What can hang from each mark:
T: E P
K: D
V: D
P: F N T
D: F K N
E: T
F: D
L: F N X
N: D L

Each row was made from one small tree. The marks that hang from a mark follow it in brackets, in alphabetical order. Every link used is in the known rows. Write each row's tree.
Known rows:
V(D(N)): [  5   0  -8  -9   8  10  -3   1   2  11  12  -1  10  -1   5  -4  -4   7
  11   9   5 -15   7   7  15  -3  -7   0   1  -3  11]
K(D(F N(L(X)))): [  2 -17  -1  -3  -4   3   5  -8  12  -7   8 -12  -9  -9   0 -14 -12  12
  20  -2  -3   0  -2  -2  -5   6  -1   8 -18   5  -3]
T(E P(F(D))): [-11 -10  -3  23   2  -3   3  -7 -15   3 -22  15 -16  -4  29   2  11   2
  10 -13 -17   4  -9  21  15  -2   6   6   5 -11   6]
E(T(P(N))): [  3  -3 -11   4  18   4  -6 -18  -5   9  -4  -9  -3   4  12 -15  -4  -3
  19  -5 -11   1   1   8   7   5  10  10  -6 -12  12]
P(F(D) N T(E)): [ 10 -11   7 -16   8  22 -16  -2   7   1  -2  16 -21   2  21  14   0  -3
   8 -17  -9  -9 -18  26  23   9  -7   7  -4 -15   5]
P(T(E)): [  2  -9   7  -4   5   7   5   6  -2   9   0   3  -5  -6   5   2  -1  -1
  -6  -4   6   2  -1   5   7   2 -15   8  -1 -15  -1]
D(F): [ 12  -2   0  -5  -5   3   1   5   9  -4  -6   1 -13   3  -6   4  -6   8
   5   3   4   7   6  -1  -7  -7   7   7  -3   2  -5]
D(F K N): [  4  -5   8  -1  -8  18   5   5   7  -3  -3   2 -13  11 -10  -5  -4  13
  12   8   0   8   9  -5  -7   5  -4  -2 -17  -2  -4]
E(T(P)): [ -1  -8  -8   7  13  -1  -1 -14  -9   7  -9 -11  -1  -1  10 -15  -2  -3
  10  -1 -10  -1   6   4   5   4  10  10  -7 -11   6]
K(D(N(L(F X)))): [ -2 -20   6   0   0   1   0 -10   0   0  10 -11  -5 -13  11 -17  -3   9
  13 -10  -9  -4  -9  -4  -2  14  -9   4 -19   6  -1]
L(F(D) X): [  9 -20  -2 -18  -4  -1 -16   1  -7  -2  -7  14  -9 -24  28   0   6  14
  -7 -27 -19   7 -17   9  -8   8  -9   2  -2   4 -10]
F(D(K N)): [-14  -5  -3  -1   1  17  -2   7  -6  -6  -2   7  -4  -2   4  -1  10  11
   1  -5 -10  -2  -4  11   4   9  -5 -14  -8  -8   2]
F(D(K N(L))): [-19 -11   3   4   5  17  -2   2  -6  -8  -2   4  -1  -3   5  -6   8   7
   4  -4 -15  -1  -6   8   9  12  -6 -14 -12  -6  -2]
P(F): [ 10  -8  12  -3  -7   4  -8  -8   7  -6  -8   5 -11   6   7   7  -2  -6
   4   0  -6 -10  -3   3  10   7   5   4  -7   5  -3]
K(D(N)): [ -5  -5  -3   2  -1   4   6  -3   2   0  11 -12  -5  -2  -1 -10  -2   8
  10  -1   1 -10  -2  -1  -1   7  -2  -1 -13   1   8]
E(T(P(F N))): [  9  -8  -3   2  13   7 -11 -23  -1   5  -9  -6 -10   8  16 -10  -5  -7
  22  -5 -15  -6   0  10  13   9  13  13 -10  -8  10]
V(D(K N)): [-1 -7 -1 -3  4 16 -1  1 -1  6  9  5  6  3  5 -7  2 10  6  6  2 -7  5  5
  9  2 -8 -4 -4 -2  7]
T(E): [-8 -5 -1 14  0 -1  9  2 -9  6 -8  7 -6  0 10  2  6  6  0 -7 -1  8  1  1
 -6 -6 -8  2  1 -9  2]
L(F): [ 11  -9  12  -4   0   2  -6   2  -7   7  -6   2 -10  -4  11   1   7   6
  -7 -12  -8   4  -5  -7  -4   5  -6   2  -7   6  -5]
T(E P): [-13  -1  -6  28   6 -10  12  -6 -18  11 -13   6  -4  -4  19  -7   8   3
  10  -7  -7  14  -3   9   5  -7  -1   8   9 -13   8]
E(T(P(F))): [  5 -13   0   5   9   1  -6 -19  -4   3 -14  -7  -9   3  14 -11  -3  -6
  12  -1 -14  -8   5   6  11   9  14  13 -12  -8   5]
L(N): [ 1  8 -8 -6 -5 -8 -5  7 -3 -1  7 -6  2 -3 13 -4  9 -5 -1 -5 -6  2 -7  1
  7 -8  5  3 -1  4  7]
E(T): [  4 -11  -3  -4   8   6  -4  -8  -1   3  -5 -11  -3   1   3  -8  -3   1
   2  -1  -5  -7   9  -3  -4   5   4   5 -13  -8   2]
T(E P(F)): [ -6  -8   3  26   1  -7   6 -12 -13   6 -20  11 -13   1  24  -1   6  -2
  13  -8 -12   6  -5  12  13  -2   3  11   4  -8   5]
E(T(P(F(D(K))))): [ -3 -18  -2   7   8   8  -8 -15  -9  -4 -18  -1 -13   1  18 -10   4  -1
   7  -7 -20  -5   0  11   9  11  15   6 -14  -9   3]
K(D): [-6 -9 -4  6 -2 -2  5 -2  1 -6  6 -8 -8 -5  2 -6  3  7  0 -8  1 -4 -7  0
 -6  2  6  2 -8  5  4]
D(F K N(L(X))): [  1 -17  11  -2  -6  13   2  -6  10  -8  -1   2  -6   0  -2 -14 -10  11
  20   4 -10  14   3  -5  -5  11 -10   3 -20   1 -13]
T(E P(N(L))): [-13   0  -4  29  17  -4   6 -16 -13  11  -7   5  -2   1  23 -11   4  -2
  24 -11 -13  20 -12  12  13  -4  -2   9   6 -12  11]
N(D(K) L(F X)): [ -6 -35  29  -7   2  10  -8 -19  -7 -14 -10   0  -5  -9  14 -24  10  10
   4 -19 -12  27  -8   0   1  21 -22  13 -20  16 -19]
L(F X): [ 16 -18   6 -15  -7  -6 -12  -5  -4   3  -4   8  -6 -18  22  -5   0   9
  -2 -20 -13  10 -12  -2 -11   9 -12   8  -4   7 -11]

Write each row's tree:
[  4 -13  -3 -21 -15  -2  -9  -2   3 -18   1   0  -7  -9  16 -18   8  10
   7 -14  -5  24  -6  10  -3  -1  -5  17  -9  14  -6] => L(N(D(F K)) X)
[ 10 -13 -11 -24  -9 -10 -22   9 -10  -3   0   8  -7 -27  41  -4  16  10
  -8 -32 -25   8 -25  10  -1  -1  -5   6  -4   8  -3] => L(F(D) N X)
[  9  -2   0 -12   3  15 -20  -9   8  -8  -2  13 -16   8  17  12   1  -2
  14 -13 -14  -9 -16  20  16   7   8  -1  -3   1   7] => P(F(D) N)
[  1 -14  -6   3  10   4  -8 -15  -7   0 -16  -5 -10  -2  18  -8   1  -3
  10  -5 -17 -10   1  13  13   8  15   9 -10 -10   5] => E(T(P(F(D))))
[ -4 -29  11  -3   2   3 -12  -7  -6  -9  -8   9  -4 -19  23  -9   6   8
  -3 -22 -24  14 -18   1  -2  14 -10   1 -12   6 -16] => N(L(F(D(K)) X))
[ -1  -1   0  22   7  -1   0 -17  -8   9 -13  13 -15   8  28  -1   3  -3
  25 -12 -14   9 -12  17  16  -1   3  11   6  -9  12] => T(E P(F N))
[  2  -7  -8 -23  -9  -9 -11  -5  -2 -11   7  -5   5 -14  20 -18   7   2
   8 -14  -5  14  -8  12   6  -1  -9  16  -2  11   0] => L(N(D) X)
[-10 -15  12   2  -1  10   0 -11   1  -4   4   1   7  -3   4 -18  -4   3
  15   1 -13   8  -3  -4   2  18 -16  -4 -17  -1  -8] => D(K N(L(X)))
[-10 -11   3   7   4   4   6  -8   3  -1  11 -16  -1  -4  -1 -14  -3   4
  13   0  -3  -8  -4  -3   4  10  -3   0 -17   2   5] => K(D(N(L)))
[  0 -11   9  -5   0  13 -11  -6   4  -7  -6   4  -9   0  10   5   0  -4
  12  -1 -15 -17  -5  11  21  13   1  -3 -12   0  -1] => P(F(D(N(L))))
[ -2 -12  16   6  -2  18   5  -2   9  -5  -3  -2  -9   9  -9 -11  -5   9
  17   9  -6  11   7  -8   0   9  -5   0 -21   1  -9] => D(F K N(L))
[ 11 -17  19  -7  -2  10  -4  -2   5   3  -8   9 -17   0  12   9  -3  -7
  -1  -4  -1  -9  -4   8  16   8  -9  12  -8 -10  -4] => P(F T(E))
[ 7 -9 -2 -7  0 18  1  5  7  3  4  5 -4  5  0 -4 -2 17 10  9  4 -2  9  4
  3 -3 -3  2 -7  0  3] => V(D(F K N))
[  5 -18  -5 -18 -12  -5 -21   8 -11  -8  -2  12 -10 -25  41  -6  20  13
 -12 -34 -27  14 -27   8  -5   4  -5   2  -8   9  -6] => L(F(D(K)) N X)
[ 14 -15  27 -24   5  30 -17 -16  13  -9   2   5 -18  15   3  -3  -1  -7
  13  -7   2   1  -8  18  26  22 -11  15 -15   3   0] => P(F N(D(K)) T)
[  3 -14   4  -2   5  18   0   0   8   1   4   2   0   4   1  -9  -4  13
  14  10   0   0   8   1   9   0  -3   3 -11   2   0] => V(D(F K N(L)))
[ -9   5  -9  24  12  -4   6 -11 -14  13  -7   8  -6   3  22  -7   5   2
  21 -12  -8  18 -10  15   9  -7  -1   8  11 -14  14] => T(E P(N))
[  4 -22   3 -16  -7   8 -14   1  -9  -2  -5  14  -9 -19  26  -6   8  18
  -2 -24 -21   7 -16   6  -8  16 -16  -4 -10   1 -10] => L(F(D(K N)) X)
[ -9  -2   3  -6  -5   3  -4   1  -7 -12   2  -6  -3   3   9 -14  19   2
  -1  -8  -2  15  -4   6   9  -1  -4   7  -9  11   4] => L(N(D(K)))
[  2  -8  11  -4  19  14  -3  -7   4  10   8   1  -3   0  10  -3  -7  -7
  12  -8  -2   8 -12   9  17   6 -16  10  -4 -15   3] => P(N(L) T(E))
[ 23  -5  15 -24   6  19 -18 -10  18   2   8   5 -14   9   7   8 -11 -14
  12  -4  -2 -12 -12  14  25  14  -3  12  -7  -4   3] => P(F N T)
[ -3 -21  20   1  -1  11  -4 -10  -3   0   0   2   0  -5  11 -17   1   7
  10  -7 -18  10  -6  -8  -1  21 -20  -2 -21   2 -11] => D(K N(L(F X)))
[  4  -7  -3  -2  -5   6   7   1   9  -2   7 -12 -15   0  -6  -7  -6  14
  14   1   5  -5   3  -1  -6   2   3   5 -16   3   4] => K(D(F N))
[ -3 -14  15  -5  -4  16   3  -3   2 -16 -11   0 -16  11 -10 -10   7  14
   5  -1   8  21   9   5  -4   4  -5  11 -13  10  -8] => N(D(F K))
[  1 -29  22 -14   5   4  -9 -18  -5  -8  -6  -4  -1 -13  13 -21   4   6
   9 -16  -9  19  -5   2   7  17 -21  16 -14  15 -16] => N(D L(F X))
[ 14  -2  -8 -13   3  12  -1   5   9   9   8   0   0   2   0  -1  -9  13
  15  11   7  -9  12   6   9  -8  -2   6  -2  -1   7] => V(D(F N))
[ -6 -15  24   8   3  16  -1  -5  -6   3  -2  -2  -3   4   3 -13   5   5
   8  -2 -13   7  -2 -11   4  18 -16  -6 -22   2  -7] => D(K N(L(F)))
[ -4 -22  27  -4  11   9  -5 -13  -7  -5  -9 -10  -5  -1   4 -16  10   4
   5 -10  -5  14   0  -2  12  14 -16  12 -16  14 -10] => N(D L(F))
[-16 -16   0  -2   2  13  -5  -2  -4  -9   0   7   2 -11  10  -9   5   9
   7  -9 -17   2  -9  10   5  14  -9 -11 -11  -6  -5] => F(D(K N(L(X))))
[-10 -28  34   3   7  15  -3 -13  -9 -11 -12  -4  -8   2   4 -19  16   8
   1 -12  -8  22  -2  -4   7  18 -17   8 -22  15 -14] => N(D(K) L(F))
[  5 -20  11 -11   1  15  -8   4   2  -2 -10  13 -20  -7  17  14   3  -2
  -6 -11  -6 -11  -9  19  19   8  -7   7  -6 -13  -3] => P(F(D) T(E))
[  0 -25   7  -8   4  -1 -13  -7  -5  -5  -5   6  -1 -22  23  -8   2   6
   0 -20 -22   9 -17   2   1  11  -9   3  -8   6 -14] => N(L(F(D) X))
